Each row was made from one walk, in order. Every step used is in the known rows, and no mark comes twice. Write each row's walk.
Known rows:
c x m y: [1.93, -0.21, -0.45, -2.19, 0.99, 0.34, 4.17, -0.86, 0.46, -0.53, -0.54, 1.09, -1.49, -2.02, 1.00]
b c x m y: [-0.39, -0.75, -0.58, -2.39, -0.94, 0.27, 5.63, -1.92, 0.53, -1.23, -1.55, -0.50, 0.73, -1.59, 3.65]
z b c x m y r: [-0.88, -0.37, -1.22, -1.75, 0.29, 2.59, 1.01, -1.57, 0.67, -1.61, -0.80, -1.50, 0.67, -1.60, 4.34]
m y r: [1.29, 0.78, -0.24, -0.40, 0.42, 2.63, -0.26, -1.09, -0.55, -0.91, 1.79, 0.89, -1.32, -3.61, 2.68]
b c x: [-2.33, -0.99, -0.59, -1.62, -0.90, -2.12, 4.61, -2.29, -0.76, -0.94, -2.31, -1.43, 2.86, 0.91, 5.01]
m y r x b c: [0.90, 1.11, -1.04, -0.68, 0.10, 1.28, 4.78, -2.59, 0.09, -2.83, -0.27, 0.77, 1.82, -1.09, 2.91]
z b c x: [-3.40, -0.89, -1.78, -0.97, 0.69, -1.41, 2.38, -1.44, -0.52, -0.77, -2.37, -3.45, 2.32, 1.45, 5.85]
z b c x m: [-1.43, -1.58, -0.85, -2.37, 0.45, -0.54, 2.76, -1.07, 0.42, -0.89, -3.31, -2.67, 1.78, 1.81, 2.41]
y r x: [1.77, -0.45, 1.54, -1.29, 1.74, 1.29, 0.81, -1.27, 0.06, -1.48, -0.02, 1.36, 0.91, -0.10, 1.33]
c x b r m y: [-0.09, 0.34, 0.10, -2.10, 3.64, -2.40, 7.97, -1.10, -1.15, -0.10, -1.71, 0.51, 0.01, -0.19, 0.85]
z b: [-0.30, -0.29, -1.11, -0.43, 2.27, 0.13, -0.72, 0.25, -0.55, -0.10, -0.78, -2.27, -0.82, 0.24, 1.55]
x m y r c b: [3.31, 0.59, -0.63, -1.39, 2.55, 3.63, 1.18, -2.69, 1.40, -1.83, 2.11, 3.03, -2.14, -0.73, 0.77]
b r: [-1.36, -0.81, -0.03, -0.54, 0.18, -1.57, 3.92, -1.71, -1.65, 0.27, -0.50, -2.54, 2.21, 0.62, 0.76]
y r x b c: [0.96, 0.16, -0.03, -1.30, -0.15, -0.23, 4.18, -2.62, -0.33, -2.58, -1.88, 0.61, 3.41, 1.74, 0.86]
z b c x m y: [-1.49, -0.64, -1.77, -1.80, 0.68, 0.93, 3.41, -1.06, 0.79, -1.13, -1.65, -2.50, 0.24, -1.03, 4.54]
r c: [0.88, 0.06, -0.19, -0.58, 2.56, -0.16, 2.62, 0.27, 0.10, -1.45, 0.22, -0.38, 0.47, 0.83, 1.66]

Write each row's walk:
[0.79, -0.77, -0.18, -1.54, 1.97, 0.82, 6.49, -4.35, 0.70, -0.36, 0.32, 0.50, -0.09, 0.25, 0.89]	c b r x m y
[0.84, -1.72, 0.82, -2.16, 1.82, -0.74, 5.91, -4.31, 0.33, -0.14, -1.32, 0.35, 1.49, 3.10, -1.12]	c b r x m
[1.82, -1.21, 3.76, -3.00, 2.99, 1.79, -0.84, 0.65, -0.30, -0.46, -1.28, 2.54, -1.39, -0.89, 0.10]	y r m
[2.29, 2.45, -2.55, -0.31, 2.94, 0.01, 4.28, -1.35, -0.08, -2.63, 1.28, 1.93, 0.40, -0.40, 2.02]	m y r c x b
[3.09, -0.46, 0.91, -2.05, 2.06, 2.02, 4.30, -0.25, 1.45, -1.33, -0.15, 1.37, -1.59, -2.11, 0.15]	r x m y
[2.07, 0.29, -0.76, -1.79, 2.97, 0.68, 5.26, -0.09, 1.34, -1.80, 0.35, 0.96, -0.77, -0.93, 1.88]	r c x m y
[0.18, -0.48, -0.01, -2.41, -1.37, 1.95, 3.24, -2.41, 0.46, -1.73, -0.74, 0.56, 1.28, -2.05, 3.49]	b c x m y r
[3.28, 1.66, -0.86, -0.50, 2.07, 1.35, 3.30, -1.52, 0.02, -2.12, 0.75, 2.33, -0.43, -1.55, 0.26]	m y r x b
[-1.45, -0.72, -0.95, -0.50, 0.50, -1.80, 3.80, -4.60, -1.61, 0.70, -0.25, -1.12, 1.28, 2.07, 1.48]	c b r
[-0.37, -1.70, 0.41, -2.98, -1.13, -1.23, 5.01, -1.92, 0.15, -1.02, -3.20, -0.63, 2.34, 1.30, 1.54]	b c x m
[-0.50, 0.39, -1.98, -0.79, 0.68, -4.47, 7.29, -2.83, -2.12, -0.13, -1.90, -1.37, 3.26, 2.80, -0.80]	c x b r
[0.57, 0.31, 0.65, -1.74, 3.25, -0.90, 6.37, -0.41, -1.12, -0.09, -1.11, 0.19, -0.76, -0.91, -0.71]	x b r m y
[-1.01, -1.08, 0.80, -0.75, 1.68, -1.32, 5.53, -1.86, -0.66, -0.54, -0.69, -1.89, 2.90, 1.36, 1.60]	b r x
[-2.66, -0.88, -1.26, -0.59, 0.34, 0.10, 0.70, -0.72, -0.48, -0.78, -1.86, -3.84, 1.44, 0.68, 4.22]	z b c
[3.31, 0.06, 0.73, -1.80, 0.24, 3.53, 0.21, -0.71, 0.35, -1.01, 0.94, 1.68, -1.89, -3.32, -0.79]	x m y r
[-1.11, -0.81, 1.12, -1.86, 3.41, 0.40, 4.44, -2.82, -0.60, 0.74, 0.01, 0.83, -1.98, -0.91, 3.14]	c b r m y
[3.42, 0.55, 0.38, -1.42, 2.25, 3.85, 1.26, 0.13, 1.27, -2.30, 1.77, 1.59, -1.13, -2.19, 0.12]	x m y r c
[0.79, 0.10, -1.13, -0.60, 3.00, -0.38, 2.56, -2.53, 0.13, -0.98, 0.48, 1.10, -0.54, 2.25, 2.32]	r c b
[3.14, -1.40, 1.95, -2.68, 1.98, 0.53, 3.66, -0.30, 1.12, -1.04, -1.80, 1.20, -0.05, 0.77, -1.90]	r x m
[1.66, 0.51, 0.51, -0.61, 1.90, 2.85, 1.45, -1.24, 0.46, -1.78, 1.60, 1.52, -0.65, -2.97, 3.44]	m y r x
